Known rows, with every way that one mark hangs from another
z721{z64 z743{z351} z900{z458{z153}}}: [ 0.19  2.17 -2.10 -4.36 -1.45  0.83  2.33 -1.90  2.37  0.44  0.11  1.93
  0.41 -0.48  2.72 -0.27  2.68  2.75 -0.43  3.46 -1.71  2.59  1.30  1.61]
z721{z900{z458}}: [-1.25  0.18 -0.72 -1.76  0.28 -0.50 -0.64 -0.57  1.30  1.51  0.25  1.79
  1.11 -0.10  1.49 -0.71  0.06  0.39 -1.41  1.18  0.56  0.35  1.84  0.93]
z458{z153 z900{z721{z64 z743{z351}}}}: [ 0.85  1.94 -0.48 -4.16 -0.95  2.72  1.27 -1.71  1.62 -1.06  0.89  0.11
  1.53  1.10  0.76  0.12  2.60  3.01 -0.67  1.49 -2.34  1.61  0.10  3.16]
z743{z351{z112} z721{z900{z458{z153}}}}: [ 1.68  2.30 -4.40 -1.40 -0.36  1.13 -1.14 -3.80  1.13 -0.03 -1.98  1.88
 -0.12 -1.98  2.13  0.03  1.09  0.27 -0.41  1.80 -3.14  1.36  3.78  2.72]
z721{z64 z743{z351{z112}} z900{z458}}: [ 2.03  3.67 -2.66 -2.09 -1.64  0.67  2.91 -1.29  0.80  0.34 -1.92  0.59
  0.63 -1.64  3.52 -0.04  1.51  2.93 -0.16  2.71 -1.57  2.33  2.06 -0.45]
z743{z351 z721}: [ 2.28  0.75 -2.65  0.15 -1.03  0.04  1.89 -1.78  0.79 -1.70 -1.12 -0.23
 -2.32 -0.48  0.15 -0.91  0.87  0.17  1.52  1.12 -2.43  0.65  1.03  0.94]
z64{z721{z743 z900}}: [ 0.28  1.86 -0.77 -3.02 -0.96  0.38  2.88  1.00  0.60 -0.16  0.62  1.20
  0.74  1.12  1.46  0.63  0.81  3.73  0.07  1.12 -0.98  1.38  1.70 -0.67]
z207{z721{z64 z743 z900}}: [ 1.63  1.48 -0.59 -4.44 -1.80  1.34  5.59  0.02  0.30 -1.26  0.91 -0.57
  0.43  1.33  2.39 -0.43  0.49  3.54 -0.18  1.97  0.06  2.43 -0.06  0.13]
z207{z721{z900}}: [ 0.63 -0.07 -1.04 -2.46 -0.01  0.85  2.18 -0.07 -0.03 -0.46  0.25 -0.14
  0.27  0.90  1.37 -1.30 -0.57  1.09 -0.53  0.73  0.55  1.02  0.51  0.68]
z518{z351{z112}}: [ 2.81  1.23 -0.88  2.49 -0.93  0.52 -1.51 -0.91 -0.94  1.67 -2.44 -1.01
 -0.43 -1.91  0.73  1.02 -0.47 -0.19 -0.04 -0.08 -1.20  0.88  1.14 -1.66]
z900{z458}: [-1.52  0.43  0.07 -0.68  0.45  0.18 -0.71 -0.61  0.55  0.42 -0.11  0.92
  0.82 -0.62  0.21 -0.05  0.01 -0.30 -0.11  0.72 -0.13 -0.59  1.33  0.93]
z900{z458 z721{z64 z743{z351{z112}}}}: [ 1.24  3.52 -0.65 -1.32 -0.93  1.62  1.99 -0.73  0.09 -0.75 -1.91 -0.95
  2.09 -1.31  2.29 -0.12  1.38  3.36  0.61  1.77 -2.05  0.07  2.36  0.59]
z153{z458{z900{z721}}}: [-1.61  0.28  1.35 -2.76  0.95  1.32 -2.34 -1.25  1.15  0.50  0.94  1.55
  2.92  1.07 -0.43  0.20 -0.21  0.63 -2.13  0.06 -0.32 -1.20  1.21  3.50]
z825{z351{z112 z743{z721{z64 z900}}}}: [ 5.64  4.36 -1.69  0.06 -3.01  2.58  0.33 -2.67  0.91  0.19 -3.46 -0.32
 -1.65 -0.70  2.00  2.03  0.02  0.50  0.80  0.48 -1.23  3.01  2.62 -0.50]
z743{z351}: [ 0.97  0.49 -1.54  0.43 -0.30 -0.12  0.98 -0.37  0.58 -0.38 -1.10 -0.31
 -1.27 -0.76  0.27 -1.08  1.00  0.18  0.95  0.96 -1.13  0.51 -0.03 -0.19]
z207{z721{z64 z743{z351} z900{z458}}}: [ 1.04  2.38 -2.02 -4.66 -1.63  1.44  5.89 -0.89  1.46 -1.19 -0.30  0.04
  0.01 -0.05  2.85 -1.51  1.40  3.43  0.60  3.57 -1.23  2.29  1.15  0.84]
z64{z721{z743 z900{z458{z153}}}}: [-1.74  2.27 -1.01 -4.77 -0.33  1.43  0.72 -0.66  1.45  0.45  1.01  3.03
  2.09  0.43  1.55  1.17  1.44  3.28 -0.47  1.90 -1.87  1.02  2.93  1.59]
z30{z351{z743{z721}}}: [ 3.98  1.27 -1.05  1.04 -2.34  0.38 -0.46 -1.69  0.05 -1.15 -2.18  0.22
 -1.55 -0.46 -0.13  0.67 -1.09 -0.05  1.84  0.16 -2.80  0.81  1.84 -1.00]
z207{z721}: [ 0.33  0.09 -0.22 -1.28 -0.01  1.45  2.14 -0.12 -0.70 -1.55  0.02 -1.04
 -0.07  0.31  0.11 -0.64 -0.62  0.39  0.68  0.17 -0.23  0.10 -0.08  0.66]
z900{z458{z153} z721{z64}}: [-1.60  1.06  1.98 -3.03  0.60  1.87 -1.20 -1.43  1.46  0.53  1.21  1.03
  3.37  0.85  1.06  0.39  1.47  1.64 -1.10  0.85 -0.11 -0.30  1.71  3.50]
z458{z153 z900{z721{z743{z351}}}}: [ 0.08  0.98 -1.37 -3.33 -0.25  2.15 -0.37 -1.19  0.87 -1.05  0.55  0.10
  1.31  0.32 -0.24 -0.36  1.67  1.92 -0.65  1.09 -2.70  0.26  0.45  3.10]
z30{z351}: [ 1.46 -0.58 -0.38  0.75 -1.22 -0.12 -0.64 -0.38  0.04  0.46 -0.43  0.51
 -0.69 -0.40  0.63 -0.46 -0.39  0.38  0.56 -0.20 -0.94  0.76  0.81 -0.86]
z721{z64 z900}: [ 1.27  0.81  0.15 -1.97 -0.77  0.00  1.81 -0.41  1.37  1.20  0.70  0.83
  0.52  1.28  2.40 -0.17  0.94  1.81 -1.43  1.03  1.19  2.34  0.16  0.20]
z518{z351{z112 z743{z721{z64 z900}}}}: [ 6.53  3.90 -1.31  0.72 -2.79  1.02  0.45 -2.70  0.44  1.16 -3.44 -0.36
 -0.66 -0.52  2.27  1.99 -0.22  1.07 -0.19  1.22 -1.91  3.26  2.30 -1.72]
z458{z153 z900}: [-0.63  0.04 -0.53 -2.25  0.51  2.15 -2.38 -1.99  0.83  0.27  1.13  1.55
  0.97  0.59 -0.70  0.99  0.79 -0.65 -1.54 -0.17 -1.01  0.97 -0.29  2.92]

Rows
[ 0.61  1.30  1.52 -2.32 -1.13  0.76  2.65  0.73  0.10 -0.87  0.93 -1.13
  1.89  1.27  1.13  0.07  0.85  3.50 -0.13  0.77 -0.10  0.20  0.27  0.44]	z900{z721{z64 z743}}
[-0.97  0.44  0.10 -3.72  0.00  2.17 -1.40 -0.86  0.33 -0.71  1.64  0.41
  2.61  1.11 -0.46  0.70  0.68  1.84 -1.60  0.15 -1.69 -0.27  0.51  3.26]	z458{z153 z900{z721{z743}}}
[ 1.60  0.78 -0.05 -3.33 -0.58  1.53  3.91 -0.49  0.70 -0.40  0.65 -0.14
  0.57  1.58  2.38 -0.83  0.50  2.16 -0.62  1.23  0.97  2.34  0.10  0.77]	z207{z721{z64 z900}}
[ 4.57  4.06 -0.47  0.56 -1.65  1.90  1.06 -2.18 -0.68 -1.48 -2.99 -0.79
 -0.01 -0.49  0.96  2.55 -0.21  0.43  1.12  0.11 -2.08  1.59  1.32 -0.60]	z351{z112 z743{z721{z64}}}
[ 0.90  2.59 -1.64 -1.49 -1.11  0.92  3.72  0.60  0.40 -1.63 -0.74  0.11
 -0.81 -0.13  0.39  0.24  1.60  3.19  2.35  1.52 -2.91  0.87  1.06 -0.94]	z64{z721{z743{z351}}}
[ 2.68  3.16 -0.72 -0.67 -1.30  1.48  2.75 -0.14 -0.49 -1.18 -1.75 -1.82
  1.28 -0.68  2.09 -0.06  1.33  3.64  0.82  1.10 -1.87  0.75  1.23 -0.17]	z900{z721{z64 z743{z351{z112}}}}
[ 0.69  2.81 -1.57 -2.11 -0.28  1.89 -0.49 -1.60  0.06 -0.71 -1.76  0.43
  2.12 -1.23  0.53  0.42  0.40  2.09 -0.73  1.03 -2.99 -0.56  1.84  1.98]	z153{z458{z900{z721{z743{z351{z112}}}}}}
[ 2.00  2.11 -1.10 -1.53 -2.02  0.41  4.47 -0.25  0.78 -1.18 -0.58 -0.63
 -1.15 -0.27  1.35 -0.20  1.90  2.58  1.29  2.14 -1.58  1.93 -0.64 -0.75]	z721{z64 z743{z351}}
[ 1.24  2.37 -2.33 -2.59 -1.30  0.22  3.79  0.59  1.18 -0.46 -0.40  1.04
 -0.48  0.39  1.74 -0.41  1.70  3.91  0.99  2.04 -2.18  1.96  1.70 -0.87]	z64{z721{z743{z351} z900}}
[-0.49  2.21 -0.07 -3.74 -0.72  1.68  1.45 -1.34  1.63 -0.79  0.25  0.38
  1.90 -0.24  1.42 -0.36  2.51  3.17  0.33  2.51 -2.18  0.28  1.58  2.60]	z900{z458{z153} z721{z64 z743{z351}}}
[ 3.94  2.83 -0.52  2.97 -1.37  0.85 -2.21 -0.79 -1.11  1.30 -4.23 -1.33
 -0.19 -1.99  0.12  1.99 -1.10 -0.70  0.76  0.03 -1.81  0.93  1.00 -2.90]	z518{z351{z112 z743}}
[-2.42  0.20  1.16 -2.16  1.31  1.27 -2.99 -1.07  0.85  0.50  0.85  1.07
  2.99  0.02  0.00 -0.15  0.52  0.56 -1.05  0.41 -0.51 -1.62  2.17  3.44]	z900{z458{z153} z721}
[ 0.79  2.34 -1.87 -3.34 -1.71 -0.07  3.77 -0.86  2.09  0.36 -0.38  1.05
  0.04 -0.41  2.85 -0.97  2.00  2.99 -0.07  3.39 -0.97  2.27  1.21  0.14]	z721{z64 z743{z351} z900{z458}}
[ 1.89  2.26 -1.66  0.23 -0.64  0.79  1.00  0.35 -1.20 -1.26 -2.20 -1.86
  0.95 -1.45  1.03 -0.57  0.39  2.61  0.87  0.65 -2.37 -0.63  1.58 -0.32]	z900{z721{z743{z351{z112}}}}
[ 4.93  4.03 -1.32 -0.52 -1.72  1.27  1.21 -2.22  0.14 -0.53 -2.66  0.09
  0.29  0.14  2.26  1.92 -0.21  1.26 -0.17  0.64 -1.35  2.48  1.93 -0.62]	z351{z112 z743{z721{z64 z900}}}
[-1.91  1.69 -0.46 -3.66  0.81  1.44 -1.11 -1.24  2.00  1.34  0.97  3.38
  2.19  0.76  1.32  0.93  1.36  1.88 -0.99  1.18 -0.94  1.00  3.17  2.35]	z64{z721{z900{z458{z153}}}}
[-0.16  1.75 -0.38 -3.87 -1.46  0.09  2.81 -0.45  1.52  0.71  0.65  1.38
  1.34  0.39  2.61  0.15  1.02  2.84 -1.07  2.45  0.20  1.80  1.21  0.25]	z721{z64 z743 z900{z458}}
[ 0.95  4.19 -3.09 -2.07 -0.75  1.31  2.26 -0.53  0.44 -0.09 -2.18  1.39
  0.99 -1.40  2.57  0.41  1.22  3.54  0.75  2.03 -2.88  1.31  3.74 -0.58]	z64{z721{z743{z351{z112}} z900{z458}}}
[ 4.52  3.04 -0.85 -1.19 -3.21  1.81  1.19 -2.24  2.14  0.13 -1.85  0.22
 -2.33  0.59  1.22  1.09  0.43  0.56  0.82  1.03 -0.60  2.95  1.77  0.08]	z825{z351{z743{z721{z64 z900}}}}
[ 2.62  0.62 -3.42 -0.95 -1.12 -0.67  1.93 -1.70  1.46 -0.57 -0.78  0.61
 -2.01 -0.02  1.40 -1.46  0.89  0.87  0.19  1.64 -1.77  1.62  1.72  1.00]	z743{z351 z721{z900}}
[ 5.49  2.46 -2.58  1.18 -2.37  0.55 -1.26 -2.04 -0.49  0.01 -3.55  0.59
 -0.61 -1.11  1.95  0.86 -1.49  0.58  0.49  0.09 -2.66  1.89  3.21 -1.49]	z30{z351{z112 z743{z721{z900}}}}
[ 2.26  1.88 -1.87 -2.66 -2.17 -0.23  4.58 -0.24  1.49 -0.09 -0.27  0.19
 -0.86  0.28  2.67 -0.84  2.00  3.27 -0.01  2.68 -0.87  2.96  0.02 -0.70]	z721{z64 z743{z351} z900}
[ 2.81  1.72 -1.36 -0.91 -1.24 -0.15  0.27 -1.28  0.64 -0.58 -1.45  0.56
 -0.57  0.52  0.63  0.56 -0.71  0.23  0.00  0.80 -1.16  1.16  1.62 -0.07]	z351{z743{z721{z900}}}
[ 3.68  3.20 -1.47  1.50 -0.99  1.29 -0.69 -1.73 -1.25 -1.63 -3.38 -0.75
 -0.18 -1.17 -0.05  2.04 -1.16 -0.59  1.32 -0.32 -2.55  0.23  1.76 -0.71]	z351{z112 z743{z721}}
[ 3.43  4.37 -1.22 -1.19 -1.29  1.40  0.34 -2.79  0.65 -0.02 -2.78  1.01
  1.14 -0.51  2.40  1.85 -0.26  0.96 -0.32  1.35 -1.47  1.89  3.21  0.28]	z351{z112 z743{z721{z64 z900{z458}}}}
[ 4.67  2.85 -3.25 -0.59 -1.64  0.79  2.76 -2.65  0.86 -0.53 -1.96  0.21
 -1.12 -0.47  3.16 -0.17  1.25  1.81  0.01  1.52 -1.90  3.08  2.06  0.58]	z743{z351{z112} z721{z64 z900}}
[ 4.33  2.99 -2.47  0.45 -1.47  1.39  2.74 -2.61  0.20 -1.65 -2.28 -0.67
 -1.44 -1.07  1.80  0.53  1.30  1.15  1.31  0.93 -2.66  2.03  1.37  0.50]	z743{z351{z112} z721{z64}}
[-0.45  1.49 -0.78 -3.42 -0.40  1.07  0.33 -1.12  1.22 -0.73 -0.10  0.88
  1.49  0.01 -0.13 -0.56  0.79  2.18 -0.75  1.71 -2.38 -0.71  1.02  2.65]	z153{z458{z900{z721{z743{z351}}}}}
[ 6.40  3.36 -1.63  0.30 -2.97  1.18  0.52 -2.47  0.15  0.03 -3.09  0.61
 -0.34 -0.33  2.93  1.42 -0.61  1.60  0.37  0.56 -2.28  3.28  2.78 -1.48]	z30{z351{z112 z743{z721{z64 z900}}}}
[-1.44  1.61  1.35 -4.11 -0.48  1.86  0.41 -0.98  1.10 -0.35  1.33  0.68
  3.24  0.53  1.13  0.68  1.55  2.99 -0.64  1.64 -0.98 -0.30  1.54  2.78]	z900{z458{z153} z721{z64 z743}}
[ 3.44  2.85  0.27 -0.64 -1.71  1.10  1.96 -1.68  0.57 -1.64 -1.35 -0.22
 -0.67  0.80  0.30  1.71  0.22  0.58  1.26  0.78 -1.46  1.43  0.52 -0.09]	z351{z743{z721{z64}}}
[ 3.51  3.42 -2.22 -1.58 -1.88  2.65  5.60 -0.79 -1.06 -2.63 -2.15 -2.23
 -0.54 -1.13  2.10  0.03  0.92  2.87  2.11  1.72 -2.40  2.01  0.05 -0.73]	z207{z721{z64 z743{z351{z112}}}}
[ 1.08  1.04 -3.36 -1.69 -0.70 -0.52  1.19 -2.34  2.05 -0.16 -0.89  1.47
 -1.22 -0.72  1.57 -1.53  0.84  0.59 -0.02  2.34 -1.88  0.96  2.93  1.89]	z743{z351 z721{z900{z458}}}
